Known rows, with every step that occurs:
v s e: -3.7 30.6 33.9 23.4 19.4 -11.3 8.7 4.9 -18.1 -13.9 1.0 19.7 -22.4 13.0 16.7 28.3 28.0 -1.8 -10.8 -6.4 14.8 4.6 23.0 9.6 4.3 -2.2 -6.2 18.9 5.4 -10.6 -20.8 -11.0 21.2 -27.5
m v n e: 17.6 14.6 6.6 0.5 1.7 -19.2 -3.7 -14.7 55.0 4.0 -3.3 -2.4 -39.3 23.3 -7.9 34.6 -21.7 -4.9 -25.5 -7.1 -3.7 35.6 -10.8 -15.7 11.3 -25.3 -24.2 26.3 7.0 -13.2 -32.4 2.6 35.6 -48.4
m e n k: 35.3 -7.1 20.8 8.9 16.7 -11.7 -10.0 -34.2 49.2 -9.0 4.3 -13.2 -16.2 40.7 4.4 15.5 12.7 5.1 4.6 -3.6 -0.1 38.1 -0.3 15.6 -27.7 -25.0 -45.5 -15.7 14.1 33.1 -21.6 1.8 20.1 -19.8
e s v m k n q: -0.3 15.5 32.6 61.3 43.0 3.7 -1.1 25.7 38.7 32.2 -1.4 65.9 -7.5 29.3 3.0 30.6 12.9 -26.4 -15.2 -11.8 26.7 22.7 -32.4 10.7 -24.2 -12.3 -56.1 10.8 9.6 31.1 -53.5 -1.3 12.3 -42.2
k n e m: 50.1 29.3 32.6 4.8 26.1 -0.7 -5.3 11.4 56.9 -4.6 -17.3 22.4 -14.6 18.1 -2.0 11.3 13.8 -14.7 36.1 -17.3 10.4 32.1 -20.7 -2.7 -40.9 21.9 -19.4 2.1 8.7 38.6 -23.4 28.7 0.4 -14.5
m k n q: 6.8 -6.5 15.8 29.5 -1.8 13.1 -6.0 -11.2 50.6 45.8 -2.9 35.7 9.0 34.2 -13.8 11.7 -0.9 -19.3 0.5 -13.2 -16.4 24.8 -5.3 3.6 -16.1 8.8 -32.5 -25.5 18.0 48.6 -24.9 -5.2 2.9 -5.6
c s v n k: -1.4 40.2 8.6 37.4 -8.0 -19.1 -3.3 8.0 1.7 -7.5 20.5 13.4 7.7 44.9 20.5 7.8 17.0 -14.9 -20.7 13.4 -11.7 14.3 18.7 3.5 3.2 -25.5 -40.5 15.5 -33.6 -38.6 -6.5 19.0 30.2 -38.7
e s: 24.6 -4.4 2.6 7.7 17.6 -9.1 -8.0 7.6 -1.4 -0.9 -13.0 6.6 4.8 -6.7 14.9 -0.8 19.1 -8.5 6.0 -3.9 23.5 4.1 -13.3 3.1 -24.0 -4.6 -17.1 -0.3 10.1 30.5 -22.6 2.1 1.4 -2.4
n e: 20.6 13.1 6.9 -14.3 -2.2 -1.7 -13.7 -5.6 40.0 3.0 -9.7 0.1 -15.4 9.4 -20.5 9.2 -2.5 -14.2 18.2 -3.9 -6.0 17.0 8.2 -12.5 -3.2 -4.7 -20.4 -13.8 -5.1 4.5 -6.3 7.6 -2.7 -14.5
c s e n: 16.6 -9.9 20.4 12.2 45.1 -19.2 18.5 -17.1 -31.4 -29.1 8.7 17.6 8.0 38.8 24.1 -4.3 40.3 9.4 4.0 7.7 0.2 28.5 27.0 3.7 -41.9 -8.8 -48.8 -17.2 -25.6 9.8 -16.5 28.1 35.7 -27.4
e s v m: -3.4 23.2 16.2 28.9 41.5 -7.5 4.9 28.2 -7.7 -15.0 -4.8 35.2 -18.1 -4.2 18.6 15.4 11.7 -8.8 -15.7 0.7 40.6 -5.0 -33.1 12.0 -10.1 -20.5 -18.3 33.9 -5.1 -10.8 -30.0 2.9 11.7 -35.6
s v n e m: 20.8 42.3 39.7 24.9 30.8 -23.6 4.9 25.4 30.0 -26.2 -8.4 -0.1 -50.2 27.8 21.2 27.5 1.6 -24.3 0.2 -5.9 18.9 39.2 -32.5 13.3 -12.4 -27.4 -32.6 24.2 3.3 -28.4 -31.0 30.3 19.3 -63.5
c s v m k n e: -17.4 19.0 17.9 29.8 19.8 6.2 1.8 7.2 42.3 17.3 17.1 74.5 12.0 32.1 -30.8 16.8 16.4 1.1 6.4 -8.4 -6.8 16.7 9.9 -27.8 -10.9 -11.5 -68.4 16.1 -22.8 -0.5 -40.3 20.1 20.5 -42.7
s v n: -16.2 25.1 22.0 25.3 16.4 -14.3 1.3 12.6 -23.4 -3.5 18.4 15.2 -25.0 18.4 19.8 14.0 -2.1 -4.4 -25.0 5.0 2.4 6.2 -16.1 14.7 22.3 -31.6 -9.9 31.4 -4.6 -48.5 -11.3 11.2 16.9 -38.4
m v s e: -15.9 14.6 16.6 26.6 23.8 -21.3 9.3 -22.6 -14.2 -1.5 4.8 25.3 -37.4 6.7 4.7 37.8 20.2 6.4 -27.4 -12.0 23.7 11.8 10.8 1.1 13.1 -13.7 -22.3 38.9 9.4 -3.6 -34.2 -14.0 41.5 -40.3
c s: -11.0 -0.8 -8.0 -4.9 1.4 -2.2 9.8 -0.7 -18.5 -1.9 -2.8 16.0 38.8 4.8 0.6 -16.2 26.2 5.2 -0.7 1.1 -11.8 -3.8 21.5 -12.5 -14.8 8.1 -15.4 -8.3 -28.1 0.2 -3.4 21.3 13.1 -2.1
k n q: 20.2 13.6 15.7 13.3 2.5 7.0 -5.1 2.9 26.0 21.4 -12.8 32.2 10.6 29.7 -1.2 3.2 -3.5 -19.5 6.8 -8.0 -12.3 12.7 -9.1 2.4 -18.7 18.3 -2.1 -23.3 -4.2 18.0 4.1 8.0 8.1 -9.3
e m k n q s c: 4.0 -4.8 16.5 69.3 41.8 -9.6 12.2 8.2 58.8 2.5 3.2 62.6 7.2 42.7 8.1 23.0 47.8 -11.3 14.3 -49.4 -6.9 31.5 -24.4 -1.1 -45.4 1.3 -42.1 -26.9 21.4 39.2 -26.2 -4.3 9.7 18.9
n q s c: -7.9 9.0 3.2 32.4 12.0 -17.8 10.7 2.2 22.8 -16.1 -0.9 39.2 12.4 35.2 7.0 8.5 34.7 -10.8 4.1 -23.0 -22.0 6.2 -1.1 -9.0 -10.9 -15.5 -11.0 -41.9 -10.1 -17.3 12.1 -11.9 12.6 17.9
m v: -7.5 -21.6 -17.3 -3.0 5.7 -8.0 5.5 -21.0 6.8 7.0 0.5 3.2 -13.9 -8.2 -5.9 8.1 -5.2 8.4 -17.4 -6.8 8.6 8.5 -14.3 -6.0 8.7 -11.7 -19.3 13.6 3.1 12.9 -15.9 -1.8 23.5 -16.7
v m: -9.5 25.5 7.1 11.5 8.3 7.1 11.3 29.6 18.1 -8.2 0.6 3.7 -8.2 5.6 -0.8 18.8 -17.4 2.0 -14.4 7.8 6.0 -5.9 -10.0 0.2 1.2 5.4 18.7 36.5 -3.5 -24.3 -14.1 -5.5 7.4 -12.2
q s e m k: 9.0 -13.3 17.8 51.5 33.7 -34.2 28.7 1.6 25.2 -21.6 11.7 22.2 -10.7 24.5 20.9 23.2 35.3 23.4 30.9 -14.1 24.7 3.3 -1.6 -6.7 -27.6 -19.5 -44.6 10.6 32.5 36.1 -36.5 2.4 31.8 -8.5
n q s: 17.1 4.7 -7.2 17.7 -12.4 -22.7 12.0 14.1 31.8 4.8 -9.1 21.3 25.2 46.7 9.7 -8.3 15.1 -2.6 11.3 -17.2 -20.2 -0.6 -9.9 -16.6 -22.1 1.2 -4.6 -28.6 -4.8 -3.3 5.3 3.1 27.5 -2.4

Rows:
-8.1 18.4 22.3 40.4 14.4 -10.4 -1.2 18.2 66.2 12.5 28.5 84.0 -14.5 40.0 -28.8 22.9 12.0 19.0 15.6 -19.3 -8.2 2.2 -21.6 -36.1 -0.1 -30.5 -46.8 26.5 0.6 -14.2 -37.0 7.3 23.4 -31.2 -> q s v m k n e
16.9 9.9 27.0 15.3 35.4 -9.8 8.6 13.0 14.8 -20.7 -12.7 14.1 -0.3 1.9 2.5 35.4 -6.1 17.0 1.3 -13.2 37.4 2.0 -18.7 0.5 -27.6 -7.0 -13.4 27.0 14.7 18.2 -43.4 -1.9 21.7 -25.0 -> v m e s
-23.3 2.0 11.8 46.1 38.8 -6.1 7.1 20.7 13.4 5.8 9.5 32.8 -18.5 -0.5 5.8 23.3 15.6 -8.2 -24.4 -2.4 37.0 5.9 -25.1 12.6 -3.2 -32.7 -50.3 33.2 13.8 11.1 -55.6 -13.2 7.5 -38.4 -> e s v m k
-33.4 20.4 -0.7 21.3 17.8 -0.6 15.7 31.0 -30.0 -10.6 7.5 43.9 17.9 11.5 4.6 -2.7 18.6 7.7 -12.2 6.1 -1.1 -12.2 5.6 -4.0 2.9 -9.2 -19.5 29.4 -39.0 -42.0 -10.4 21.6 24.3 -36.6 -> c s v m
30.0 25.0 40.8 43.1 28.6 -27.5 -9.3 -9.9 23.0 -11.6 4.1 5.1 -26.8 35.1 16.4 44.0 9.0 -4.8 -7.6 -10.4 31.2 26.6 -14.7 18.7 -8.1 -52.1 -55.7 20.9 16.6 11.5 -30.2 5.8 33.6 -54.3 -> m e s v n k
16.0 -12.8 7.7 36.8 45.7 -38.1 31.0 -9.7 11.8 -38.8 -0.4 18.9 -24.7 15.0 21.1 19.7 30.9 30.3 12.1 -24.2 36.4 0.7 -28.4 -16.6 -23.7 -20.7 -32.5 23.5 11.4 17.9 -25.7 17.7 57.0 -22.2 -> q s e m v
6.6 41.8 10.9 49.3 -16.0 -31.6 -7.5 12.6 30.2 -11.5 37.6 21.9 -21.8 57.4 21.3 11.5 12.8 0.6 -12.3 0.6 -10.9 -3.4 -11.8 -7.8 10.3 -38.4 -23.3 26.1 -5.1 -46.2 2.0 1.9 37.4 -23.9 -> q s v n k
9.2 13.0 43.7 47.4 57.7 9.9 -13.8 4.6 82.9 6.5 1.3 66.9 -20.2 15.8 -14.6 51.7 27.3 -20.4 5.9 -15.6 21.8 38.6 -16.0 -10.3 -27.8 -12.3 -50.5 11.3 15.9 37.4 -60.6 -26.3 -9.5 2.3 -> v m k n e s c
-12.3 7.7 30.9 54.7 45.7 5.3 -6.5 17.8 20.6 22.1 14.0 64.5 -10.1 8.9 -2.4 21.0 16.0 -3.3 -10.7 -9.3 31.3 7.2 -36.9 0.8 -16.4 -16.1 -45.7 43.5 17.1 26.4 -56.4 -8.5 5.8 -31.8 -> e s v m k n
19.6 44.6 29.2 21.9 30.3 -27.3 16.0 24.4 13.4 -25.1 -11.3 16.0 -7.1 30.6 20.6 9.4 26.4 -14.6 1.2 -6.2 8.1 32.4 -9.7 1.6 -27.4 -16.5 -48.2 17.6 -24.1 -24.5 -34.3 47.2 33.3 -61.2 -> c s v n e m
23.0 -2.3 12.2 10.1 14.5 -9.3 3.6 0.1 74.9 8.4 -13.7 -11.1 -21.5 5.9 -5.1 26.4 10.7 -16.7 19.6 -14.9 10.2 37.7 -9.3 -0.9 -30.2 -2.2 -53.0 -8.9 32.6 50.2 -49.5 4.2 -2.7 -22.1 -> n e m k
21.5 5.2 47.8 58.0 47.1 -5.5 16.7 -6.8 39.3 4.9 -7.8 25.2 -16.6 44.5 7.8 40.6 15.5 -28.8 16.6 -18.5 20.6 36.0 -2.7 14.0 -37.8 8.4 -54.7 -13.7 25.3 66.4 -39.3 10.5 18.0 -24.4 -> s e m k n q
34.1 3.9 11.9 10.4 5.2 -5.3 -12.4 -13.7 50.6 0.3 9.5 -13.2 -20.9 41.1 14.4 -0.7 16.8 -24.6 -2.7 9.3 -9.7 30.1 -3.2 26.0 -24.2 -2.6 -35.1 -15.5 6.3 13.6 -12.3 -6.3 11.3 -8.4 -> e n k
26.2 35.4 40.8 37.9 22.0 -16.7 0.4 -8.9 33.6 -10.5 14.4 7.8 -42.0 54.7 32.0 28.6 35.1 -23.2 -10.8 12.1 10.2 32.4 18.4 28.5 -23.4 -2.6 -39.3 3.8 6.8 4.1 -33.7 -16.4 32.6 -36.0 -> v s e n k
16.7 4.9 36.6 52.1 45.0 -5.3 27.1 -9.6 23.7 5.7 -13.4 47.2 20.0 48.8 13.4 17.3 37.1 -19.2 30.1 -17.9 7.4 31.3 17.9 3.1 -52.1 17.3 -68.6 -16.8 -3.2 69.2 -41.8 30.9 34.4 -25.9 -> c s e m k n q
7.4 30.6 36.8 37.1 51.1 -10.1 1.4 -6.3 58.5 -13.0 -12.8 59.5 -41.8 0.1 -4.1 43.3 47.2 -16.3 -4.5 -40.4 16.2 50.3 -24.5 3.5 -27.7 7.6 -27.9 27.1 20.3 13.3 -52.1 -8.6 10.5 -30.3 -> k n e m v s c
0.8 24.5 22.8 36.3 28.2 -29.0 15.9 14.5 37.8 -2.3 1.3 18.5 -11.2 35.6 11.7 24.2 25.7 -10.9 -5.3 -13.1 3.6 41.3 1.9 3.0 -22.0 -30.8 -80.0 19.2 1.4 4.5 -57.5 32.3 30.6 -62.0 -> c s v n e m k
-13.1 -1.2 -10.4 17.1 4.6 -21.1 6.4 6.7 -13.9 -10.7 22.1 41.0 2.9 11.1 3.2 -17.3 30.5 24.0 8.0 -9.4 -1.5 -16.9 -15.0 -13.4 4.4 -31.6 -17.2 4.4 -11.1 -31.9 11.1 12.6 25.0 -11.8 -> q s v
-30.5 13.5 22.1 15.1 32.7 -5.1 18.0 2.1 -17.3 -21.3 6.9 22.3 -22.2 2.0 -12.5 32.8 -11.5 26.1 -10.9 -8.3 15.2 0.3 -12.9 2.1 14.0 -38.5 -19.6 36.5 -3.3 -25.4 -22.5 10.9 23.7 -47.9 -> s v m e
-30.1 24.9 13.4 26.0 19.0 4.3 8.3 26.0 -12.4 -14.1 4.6 27.9 -18.5 6.2 0.6 11.9 -5.8 -0.2 -23.0 4.3 14.3 -6.8 -13.9 7.9 15.8 -21.0 -3.3 29.9 -16.0 -46.5 -8.5 2.6 9.3 -36.1 -> s v m
-3.3 18.1 -1.5 22.5 20.5 -26.2 16.5 11.4 17.7 -8.2 -22.0 7.6 -22.3 -11.3 17.6 19.1 23.6 -0.5 -30.5 -29.0 24.7 21.5 -30.8 16.1 -16.0 4.0 -9.7 46.6 31.5 9.1 -51.7 -7.5 25.4 -37.1 -> e m v s
23.5 -23.2 20.7 -1.8 33.4 -13.4 1.6 -26.4 -0.4 -15.6 1.9 -2.2 -7.4 20.2 8.6 6.1 6.0 22.4 3.6 -11.6 -4.0 28.1 -10.4 12.9 -25.3 -23.9 -30.8 -13.6 16.4 23.6 -30.6 11.6 19.1 -21.4 -> m e n
13.1 -4.9 29.3 52.1 16.7 -18.1 11.3 -17.2 40.9 20.1 16.9 63.1 7.5 59.6 -2.3 23.6 22.7 4.5 26.6 -20.3 -8.9 11.4 7.7 -24.7 -17.7 -11.4 -46.5 -27.2 11.6 40.7 -20.9 -0.5 37.5 -5.2 -> m k n q s e
4.9 13.3 1.8 22.3 -3.1 -21.2 4.9 -4.3 34.7 12.6 -11.0 -3.4 -24.3 43.4 13.0 32.4 -28.4 -18.5 -46.5 -5.6 -8.2 33.9 -17.9 5.0 5.4 -11.2 -13.3 15.1 10.6 -8.7 -26.3 -1.5 41.9 -47.5 -> m v n q
14.0 39.1 29.1 14.3 38.4 -13.2 -3.6 33.0 32.0 -14.1 -15.3 26.6 -29.1 8.3 -4.1 22.0 6.3 -19.2 8.7 2.6 37.9 14.8 -20.9 -3.1 -16.2 -27.7 -39.1 20.5 -9.9 -12.6 -38.1 7.7 11.8 -52.0 -> n e s v m
-1.7 40.0 17.2 49.0 13.3 -8.1 9.9 41.0 26.7 -2.9 9.0 84.7 4.0 54.6 1.8 5.9 12.7 2.3 -1.1 -15.2 -4.7 -11.3 -33.1 -17.6 -16.8 -1.8 -5.9 18.0 -18.4 -33.2 -3.2 16.2 33.1 -29.6 -> k n q s v m
23.0 5.3 20.8 6.7 32.6 -12.3 -11.8 -1.1 10.8 -6.4 -9.3 27.0 -26.1 -1.4 -5.9 8.1 30.4 -21.1 18.2 -7.0 33.7 19.6 -15.4 -1.2 -11.4 -35.1 -57.7 -13.7 -7.8 14.6 -23.7 15.5 4.2 -39.0 -> n e s v
25.4 29.1 47.3 30.8 34.2 -17.6 13.2 3.6 8.9 -7.7 -13.1 19.8 -33.2 58.3 31.4 18.9 34.9 -29.7 -18.0 -5.1 2.0 43.8 8.0 31.2 -32.4 -3.5 -30.3 -19.9 7.2 -3.3 -38.3 -8.2 31.8 -50.4 -> v s e n q
-3.3 0.7 17.0 12.4 24.5 -13.8 19.8 -16.8 -38.0 -19.8 1.6 19.1 18.5 16.3 3.7 4.9 24.1 11.5 20.1 5.8 5.6 1.0 40.5 -11.6 -16.4 -4.2 -28.4 -9.3 -30.1 5.1 -2.2 23.6 32.3 -14.5 -> c s e
29.9 -1.8 6.7 -3.0 22.8 -16.9 5.7 -11.8 56.1 -9.3 -25.9 -5.0 -35.5 -1.2 -3.7 19.9 9.7 -13.0 1.2 -18.1 28.5 30.2 -25.5 -4.0 -22.4 -5.1 -36.8 8.9 14.0 29.4 -35.4 14.1 20.9 -39.8 -> n e m v
31.1 -1.4 9.9 7.1 16.2 -7.6 -4.4 2.0 27.1 7.3 -11.1 -0.3 -7.0 43.9 18.8 -7.9 11.4 -34.3 -11.8 -3.9 -14.5 36.4 -10.5 25.3 -34.4 -0.3 -21.1 -37.1 -1.6 12.2 -21.4 5.0 13.0 -26.1 -> e n q
9.8 -7.1 31.4 45.2 49.3 -8.5 24.6 -9.8 5.7 -3.7 5.8 42.6 21.7 25.5 12.3 22.2 41.8 13.1 23.5 -14.8 18.1 21.6 15.6 -5.4 -46.8 12.4 -61.2 6.8 5.8 63.2 -42.7 33.2 26.3 -15.3 -> c s e m k n
13.1 -5.9 9.9 37.4 35.4 -22.1 4.4 -1.0 30.5 -25.0 3.9 36.3 -3.0 57.0 21.6 -5.1 47.8 -14.6 -2.4 -20.3 -31.9 36.1 -14.8 11.7 -36.3 -20.6 -29.1 -48.1 -8.5 -15.1 -7.8 -7.6 18.9 7.2 -> e n q s c
17.3 34.8 31.9 41.1 29.9 -24.6 -6.5 25.6 6.6 1.4 -14.8 20.4 -16.8 38.1 33.9 15.7 9.8 -35.6 -23.6 -2.4 18.3 28.0 -29.8 26.7 -9.9 -28.6 -36.2 -0.8 -0.3 -7.9 -30.7 9.1 24.9 -55.5 -> e s v n q
28.8 20.7 27.4 20.6 20.2 -7.8 3.4 -8.5 63.7 -15.8 6.1 -12.2 -27.3 49.7 1.7 30.4 -8.9 5.1 -11.4 1.2 2.6 29.4 -9.5 17.5 -29.4 -14.8 -32.2 19.7 10.2 6.8 -32.7 -11.9 30.2 -29.3 -> v m e n k
52.9 8.5 31.8 4.6 23.5 -0.3 -21.0 -2.5 49.3 11.1 -15.6 35.4 -0.7 7.9 -8.3 5.4 19.5 -13.4 31.2 -11.5 21.2 24.4 -12.5 -16.3 -39.1 10.7 -27.9 -10.7 2.7 48.3 -27.8 15.2 -0.5 -6.8 -> k n e s
22.5 17.4 40.8 35.4 41.3 -26.8 -1.7 8.1 -2.8 -10.4 -16.5 20.2 -10.5 41.0 21.8 34.6 3.1 -13.9 -13.1 -18.1 22.4 29.4 -25.5 25.9 -12.2 -43.8 -49.0 -5.2 9.4 9.3 -41.9 22.2 40.2 -68.7 -> m e s v n q
15.2 12.1 22.8 40.6 48.8 -36.8 37.4 -4.2 -8.3 -36.0 -2.4 3.7 -16.9 27.7 36.7 32.4 14.6 14.2 -13.9 -8.9 30.2 23.1 1.2 2.2 -21.4 -11.8 -35.0 41.4 -5.5 4.7 -39.2 33.4 67.6 -55.9 -> c s e m v n
-5.4 -15.9 12.3 22.5 3.9 12.8 -7.7 -16.7 28.8 34.9 15.6 34.2 6.3 5.6 -19.0 11.2 -1.1 6.1 2.8 -11.9 -5.3 12.4 -1.3 -8.5 -6.0 5.4 -24.2 6.6 19.6 40.4 -19.4 -9.2 -2.9 6.9 -> m k n
25.8 -19.7 18.7 4.3 33.4 -11.4 -0.8 -12.7 -3.1 -9.6 -14.4 5.5 11.5 -7.1 1.0 15.3 9.0 13.6 15.7 -16.1 32.9 9.4 -14.8 -2.2 -27.6 -20.4 -30.9 -6.3 17.9 46.8 -32.9 2.1 18.0 -13.2 -> m e s
